Each row comes from the steps of one walk. Every step used is in the known rows, and no mark comes twice. Write the walk behind each row, first mark first.
Known rows:
vazo, muve, lomaf, lazam, nika: [ 1.12  1.06 -0.73 -2.24  1.14  0.24  1.12 -0.97  1.55  1.07  1.67 -1.91
  1.11 -1.83 -0.03  1.06  0.75 -0.02  5.16 -0.23  3.81 -1.19  0.96 -0.18]
vazo, muve, lomaf, logum: [ 0.39  0.98 -0.04 -1.25  1.34  0.02  1.52 -0.87  0.13  1.12  0.48 -1.54
  0.82 -2.52  0.19  0.38  1.16 -0.21  3.20  0.59  2.51 -0.08  1.12  2.09]
boma, vazo, muve, lomaf: [ 1.22  0.41 -1.19  0.32  1.13 -1.35  0.75 -0.54  0.35  1.00  0.31 -0.15
  0.29 -2.50 -0.17  0.35  0.14  1.43  0.84 -0.34  1.53 -1.49  0.32  1.61]
muve, vazo: [-0.35  2.48 -0.86  0.01  0.65  0.28 -0.43 -0.92  3.17 -2.26 -0.91  1.10
  1.23  1.21  0.34 -0.67 -0.79  2.14  1.19  0.37 -1.57  0.24  0.77  0.99]
vazo, lazam, lomaf: [ 1.34  0.55 -1.00 -0.49  0.50  1.10  0.44 -0.50  0.02  0.10 -1.03  1.32
  1.22 -1.55  0.65  0.00  1.09  0.74 -0.38 -0.12 -1.73 -0.72  2.15  0.52]
lomaf, boma, vazo: [ 0.08  0.50  1.24  1.61 -0.43 -1.04  1.26 -0.16  1.69 -0.46 -0.57 -0.02
  0.65  1.95  0.08  0.44  1.57  1.75 -0.06 -0.81 -0.06 -2.84  0.74  0.62]
nika, lazam, vazo, muve, lomaf: [ 3.12  2.00 -0.08 -1.67  1.48  1.86 -0.70 -0.43  0.17 -0.48  2.01 -0.82
  0.98  0.95  0.62  0.54  0.01  1.03  0.75  0.42 -0.61 -0.82  0.65  0.07]
boma, vazo, lazam: [ 0.04  0.88 -1.51  1.34  0.25 -0.54  0.40 -0.28  0.59  0.71 -0.99  0.06
  0.56 -2.00  0.25 -0.27  0.74  1.84 -2.51 -0.38 -2.68 -2.90  0.68  1.86]
fuguv, vazo, muve, lomaf, lazam: [ 1.96  0.24 -1.47 -1.49  0.75 -0.13 -0.18  0.02  0.46 -1.00  2.19  0.97
  0.51 -3.32  0.83  0.70  0.42 -0.10  1.49 -0.38  2.89 -0.61  0.62  0.80]
logum, sozesa: [-0.03  1.10  0.88  1.13  1.59  0.70  1.20  0.38  2.53 -2.51  0.60  0.42
  1.95 -1.56 -0.49 -2.04 -0.89  1.72  0.24 -0.70 -3.14 -1.27  0.65  0.42]
nika, lazam, vazo: [ 2.89  2.76  0.48 -0.43  1.16  2.04 -0.90 -0.25  0.39 -1.94  1.01  0.27
  1.61  3.09  0.30 -0.29 -0.29  1.75 -1.82  0.10 -2.65 -1.31  0.86  0.26]
logum, lomaf, muve: [-0.12  1.12 -0.44 -1.69  0.34  0.21  0.79 -0.97  0.78 -1.09  1.02  0.48
  0.80 -1.10 -0.77 -1.22  2.97  0.30 -2.45 -0.75 -1.32  2.31  0.56  3.02]
nika, lazam, vazo, boma: [ 2.87  1.87  1.95 -0.60  1.43  2.43 -1.41 -0.13  0.46 -2.02  1.26  0.50
  1.39  3.77 -0.07  0.50  0.33  1.37 -1.09 -0.24 -4.00 -1.25  1.16  1.39]
muve, lomaf, lazam: [ 2.40  1.46 -1.73 -1.66  1.49  0.40 -0.04  0.23  0.02 -1.04  1.49 -2.05
  1.61 -0.87 -0.45  0.16  1.23  0.53  5.57 -0.96  2.69 -0.76  0.43 -0.19]
logum, lomaf: [ 1.38  1.40 -0.49 -0.83  1.10  0.73  1.23 -0.48 -0.49 -1.76  0.78  1.79
  1.04 -1.92 -0.35 -1.51  2.46  1.06 -1.11 -0.92 -0.62  1.88  0.62  2.84]
lomaf, logum: [-0.49  2.37  1.08  0.31  0.27 -0.01  1.53 -0.66  0.19 -0.55 -1.30 -0.33
  1.87  0.63 -0.33 -0.67  0.99  0.69 -1.19  0.32 -0.55 -0.45  1.49  2.41]
boma, vazo, muve: [ 1.48  0.86 -0.13  1.54  0.85 -1.10  0.90 -1.00  1.51  0.38 -0.41  0.51
  0.45 -1.85 -0.14 -0.30 -0.08  1.61 -1.76 -0.39 -0.21 -2.97  0.85  2.19]
vazo, fuguv: [ 2.19  1.67 -0.77  1.09  1.44  0.91  0.16 -1.50  1.58 -1.93  0.09  0.64
  1.11  1.92 -0.21 -0.07 -1.33  0.76 -1.88 -0.20 -3.45 -1.70  1.28  1.34]
fuguv, vazo, muve: [ 1.27  0.23 -0.22  0.39  0.94  0.18  0.31 -0.40  1.48 -1.66  0.75  3.25
  0.56 -2.18  1.06 -0.22 -0.12  0.48 -2.21 -0.01  0.69 -1.15  1.16  2.57]
nika, lazam: [ 3.05  2.23  1.69 -0.21  1.36  2.29 -0.52  0.41  0.24 -1.03  0.22 -0.72
  1.62  2.67 -0.09 -1.11 -0.94  1.02 -0.46 -0.27 -2.24 -2.73  0.69  1.03]
nika, lazam, vazo, muve, lomaf, boma: [ 2.51  1.59  0.85 -1.74  0.78  1.70 -0.37 -0.28  0.66 -0.22  2.28 -1.68
  0.66  1.78  0.79  1.10  0.87  0.85  1.81  0.36 -0.13 -1.23  0.73 -0.57]
muve, vazo, lazam, lomaf, logum, sozesa: [-1.96  1.84 -0.68 -1.88 -1.33  0.04 -0.07 -0.50  1.64 -0.17 -0.52 -0.57
  1.12 -2.07  0.61  0.16 -0.41  1.34  1.10  0.57 -3.39  1.75  1.26 -1.78]
fuguv, vazo, lazam, lomaf: [ 0.87 -0.06 -1.55 -0.71 -0.24  0.43 -0.32  0.22 -0.80 -1.21  0.03  3.83
  0.84 -1.97  1.27  0.36  0.38  0.67 -2.96 -0.21 -1.11  0.22  1.60  0.63]
muve, lomaf, boma, vazo, fuguv: [ 0.36  0.13 -0.91 -0.40  0.30 -0.95  0.62 -0.09 -0.25  0.07  1.05 -1.27
  0.33  0.88 -0.06  1.64  0.76  1.10  3.15 -0.60  0.91 -0.32  0.11 -0.56]
fuguv, vazo, lazam: [-0.07  0.34 -1.69  0.25  0.38  0.74 -0.13  0.33  0.50 -1.34  0.18  2.77
  0.65 -2.33  1.40 -0.17  0.54  0.74 -3.08  0.04 -1.69 -1.13  0.98  2.11]

Which walk is each row?
[ 3.26  2.29  2.46 -1.85 -0.43  1.17 -0.21  0.21 -2.26  0.13 -0.20 -0.58
  2.08  2.95 -0.35 -0.13 -0.72  0.46 -0.73 -0.25 -0.93 -0.19  1.58 -0.84] -> nika, lazam, lomaf, logum
[ 0.43  0.85 -0.62 -0.11  0.32 -1.77  1.11 -0.61 -0.41  1.71  0.09 -1.07
  0.42 -2.66 -0.27  0.61  0.52  1.07  0.40 -0.02  1.44 -0.97  0.41  1.61] -> boma, vazo, muve, lomaf, logum
[ 2.31  2.44  0.49 -2.09  0.67  1.40 -0.31 -0.48 -0.66  0.17  1.81 -1.90
  1.12  0.75  0.45  0.75  0.42  0.64  0.39  0.71 -0.44 -0.09  0.77  0.04] -> nika, lazam, vazo, muve, lomaf, logum
[-2.16  1.17 -0.83 -0.44  0.41  1.06  1.43 -0.79  1.59  1.13 -0.94  0.54
  1.43  0.02  0.58  0.52  0.58  1.07 -0.58  0.45 -1.59 -1.37  1.49  0.99] -> vazo, lazam, nika
[ 1.51  0.46 -0.84 -0.72  2.38  0.51  0.98 -0.68  1.12  0.25  0.79 -0.27
  0.68 -2.34  0.29 -0.05  0.76  0.30  3.64  0.24  2.54 -0.70  0.99  2.16] -> vazo, muve, lomaf
[ 3.23  2.34  0.79 -0.68  1.20  2.09 -0.58 -0.77  0.99 -1.01  1.49 -0.31
  1.09  1.46  0.59 -0.04 -0.13  1.17 -1.32  0.38 -1.98 -1.94  1.01  0.65] -> nika, lazam, vazo, muve
[ 0.57  0.35 -1.33 -2.15  0.21 -0.38  0.36 -0.15  0.58 -0.25  2.18  1.33
  0.79 -2.10  0.69  1.42 -0.10  0.09  1.49 -0.27  3.54  0.05  0.68 -0.15] -> fuguv, vazo, muve, lomaf, lazam, nika
[-0.76  0.18  0.52  1.23 -0.78 -0.47  1.16 -0.12  1.51  0.71 -0.56 -1.04
  0.21  0.18  0.62  0.75  2.22  1.38 -0.11 -0.46 -1.29 -3.27  0.81  0.65] -> lomaf, boma, vazo, lazam
[ 2.03  0.25  1.51 -0.14 -0.24 -0.01  1.07 -0.47  0.49 -1.29 -0.81  2.01
  1.52  2.52  0.12  0.53  1.39  1.04  1.43 -0.73  1.35 -0.03  2.22 -0.83] -> lazam, lomaf, boma
[ 0.85  2.37  0.07 -1.11 -0.09  0.28  0.90 -0.87  2.15 -0.54  0.52 -1.09
  2.36  1.85 -0.67  0.45  0.32  0.88  1.78 -0.96  1.34 -2.16  1.28 -1.09] -> lomaf, lazam, nika
[ 3.53  2.78 -0.03 -0.54  0.91  2.12 -1.27 -0.92  0.45 -1.93  1.60 -0.27
  1.27  3.75  0.21  0.42 -1.28  1.34 -2.72  0.18 -4.32 -1.30  0.86 -0.46] -> nika, lazam, vazo, fuguv
[-1.98  1.05  0.99 -1.01  0.18  0.13 -1.31 -1.30  4.58 -1.35 -0.33 -0.16
  0.80  2.99 -0.68  0.38  0.56  0.67 -0.07  0.09 -3.54  0.46  1.10  2.74] -> lomaf, muve, vazo, boma
[-1.38  2.01 -1.13 -0.93 -0.36 -0.17 -1.19 -2.11  4.45 -1.17 -0.02 -1.03
  0.71  2.97 -0.33  0.33 -1.10  0.67 -1.65  0.48 -4.06  0.42  0.79  0.73] -> lomaf, muve, vazo, fuguv
[ 2.69  1.94 -3.18 -1.95  1.08  0.23 -0.64 -0.85  0.14 -1.81  2.63 -1.74
  1.35 -0.07 -0.18  1.39  0.98  0.79  3.79 -0.62  1.01  0.36  0.59 -1.40] -> muve, lomaf, lazam, vazo, fuguv
[ 3.72  1.21  2.90 -1.42 -0.28  1.71 -0.27  0.49 -0.72 -0.40  0.37 -0.30
  1.53  3.97  0.09  0.28 -0.17  0.71  0.88 -0.66 -0.55 -1.39  1.51 -1.59] -> nika, lazam, lomaf, boma
[ 0.78  0.28  0.77 -0.72 -0.61 -0.67  1.87 -0.59  0.18  0.22  1.36  0.02
 -0.22 -2.41  0.00  0.06  3.53  0.80 -0.47 -1.05  0.55  0.33  0.33  1.59] -> logum, lomaf, boma, vazo, muve
[ 3.01  1.51  1.74 -1.95 -0.10  1.35 -1.08 -0.05 -0.16 -0.20  0.29 -0.43
  1.72  3.75 -0.53 -0.32 -0.88  0.38 -1.21 -0.45 -1.86 -0.72  1.39 -0.63] -> nika, lazam, lomaf, muve
[ 2.93  1.95 -0.63 -1.86  0.27  0.67  0.72 -0.43 -0.22 -1.70  1.95 -0.75
  1.20 -2.72 -0.66 -1.07  3.10  0.43  0.72 -1.62  0.34  0.44  0.50  1.13] -> logum, lomaf, lazam
[ 0.88 -0.36  1.24  0.52  1.21  0.67 -0.70  0.34  0.74 -2.98  0.51  4.37
  0.93  0.72  0.15  0.47  0.46  0.76 -2.23 -0.81 -1.94 -0.51  1.27  3.59] -> fuguv, vazo, boma
[ 2.22  1.92 -2.78 -1.83  1.27  0.16 -0.30 -0.36  0.23 -1.74  2.09 -1.32
  1.59 -0.48 -0.16  0.78  1.76  1.13  4.52 -0.62  2.43  0.30  0.58 -0.70] -> muve, lomaf, lazam, vazo
[-1.25  1.69 -0.88 -2.50 -0.44 -0.09  0.07 -1.21  1.80 -1.25  0.99  0.17
  0.56 -0.81 -0.52 -0.84  2.21  0.77 -1.32 -0.30 -1.71  3.41  0.25  2.14] -> logum, lomaf, muve, vazo
[ 1.80  0.07  1.17  0.27 -0.94 -1.27  0.90 -0.40  0.00 -0.49 -0.84  1.87
  1.15  2.07 -0.11  0.87  1.05  1.62  0.11 -1.07  0.93 -0.43  1.74 -1.31] -> lazam, lomaf, boma, vazo
[ 0.78  0.87 -1.10 -0.97  0.04 -1.73  0.91 -0.78  0.68  1.79  1.04 -1.34
  0.71 -1.80 -0.46  1.32  0.05  1.17  1.93 -0.67  2.57 -1.77  0.33 -0.45] -> boma, vazo, muve, lomaf, lazam, nika
[-2.77  1.66 -1.29 -1.26 -0.51  0.29 -0.88 -1.34  4.27 -0.13 -0.58 -1.46
  0.59  0.40  0.26 -0.11  0.52  0.68 -0.81  0.76 -3.52 -0.06  0.90  1.42] -> lomaf, muve, vazo, lazam
[ 2.74  1.68 -0.35 -2.23  0.38  0.82 -0.04 -0.88 -0.06 -2.53  2.76  0.17
  1.01 -1.90 -0.68  0.17  4.17  0.72  0.13 -1.58 -0.99  1.49  0.88  1.38] -> logum, lomaf, lazam, vazo, boma
[-1.34  2.02 -1.82 -0.53  0.18  0.99 -0.58 -0.80  3.01 -0.70 -0.90 -0.13
  0.68 -0.95  1.03 -0.22 -0.05  1.58  1.07  0.73 -2.94 -0.42  0.88  0.82] -> muve, vazo, lazam
[ 2.89  2.75 -1.40 -0.29  0.54  0.48 -0.35 -1.12  2.17 -2.80  1.35 -0.68
  1.86  0.50 -0.10  0.08  1.83  1.42  0.67 -0.80 -0.15 -1.85  1.35 -0.31] -> lomaf, lazam, vazo
[-0.66  1.78 -1.33 -2.58 -0.65 -0.04 -0.32 -1.68  1.80 -1.18  1.48 -0.15
  0.27 -0.42 -0.58 -0.22  1.32  0.40 -2.06 -0.25 -3.09  3.44  0.22  1.41] -> logum, lomaf, muve, vazo, fuguv
[-0.44  0.07 -0.38 -1.33  0.34 -0.49  0.81  0.39  0.03 -0.59  2.07  1.01
  0.66 -4.18  0.68  0.28 -0.14  0.09  0.26  0.14  1.01  0.89  0.47  0.81] -> fuguv, vazo, muve, lomaf, logum, sozesa
[ 0.19  1.06 -0.35 -1.10 -0.49  0.51  0.93 -0.59 -0.98  1.00 -1.34  0.15
  1.40 -1.58  0.51  0.37  1.58  0.23 -0.96  0.26 -1.43 -0.01  2.28  0.60] -> vazo, lazam, lomaf, logum
[-2.09  0.32  0.65  0.57 -1.31 -0.80  1.73 -0.37  1.59  1.62 -0.64 -0.67
  0.49  1.26  0.50  1.52  1.72  1.51 -0.46 -0.30 -0.72 -2.69  0.88 -0.20] -> lomaf, boma, vazo, lazam, nika
[-2.14 -0.10 -0.91 -1.30 -0.34 -0.91  1.34  0.24 -0.23  1.97  0.46 -1.15
  0.53  0.32  0.28  2.19  1.68  1.24  3.78 -0.25  1.97 -0.24  0.16 -0.97] -> muve, lomaf, boma, vazo, lazam, nika
[-3.23  2.21 -1.59 -1.33 -0.44  0.53  0.08 -1.17  3.18  0.28 -1.03  0.42
  1.03  0.43  0.82  0.75 -0.57  1.86  0.99  1.00 -2.32  0.39  0.94 -0.26] -> muve, vazo, lazam, nika
[ 0.80 -0.03  0.39 -0.80  1.54  0.36  1.45 -0.58  1.62  0.56  0.99 -1.18
  0.27 -1.54  0.65  0.79  1.80  0.03  4.86  0.10  3.16 -1.22  0.98  1.27] -> vazo, muve, lomaf, boma
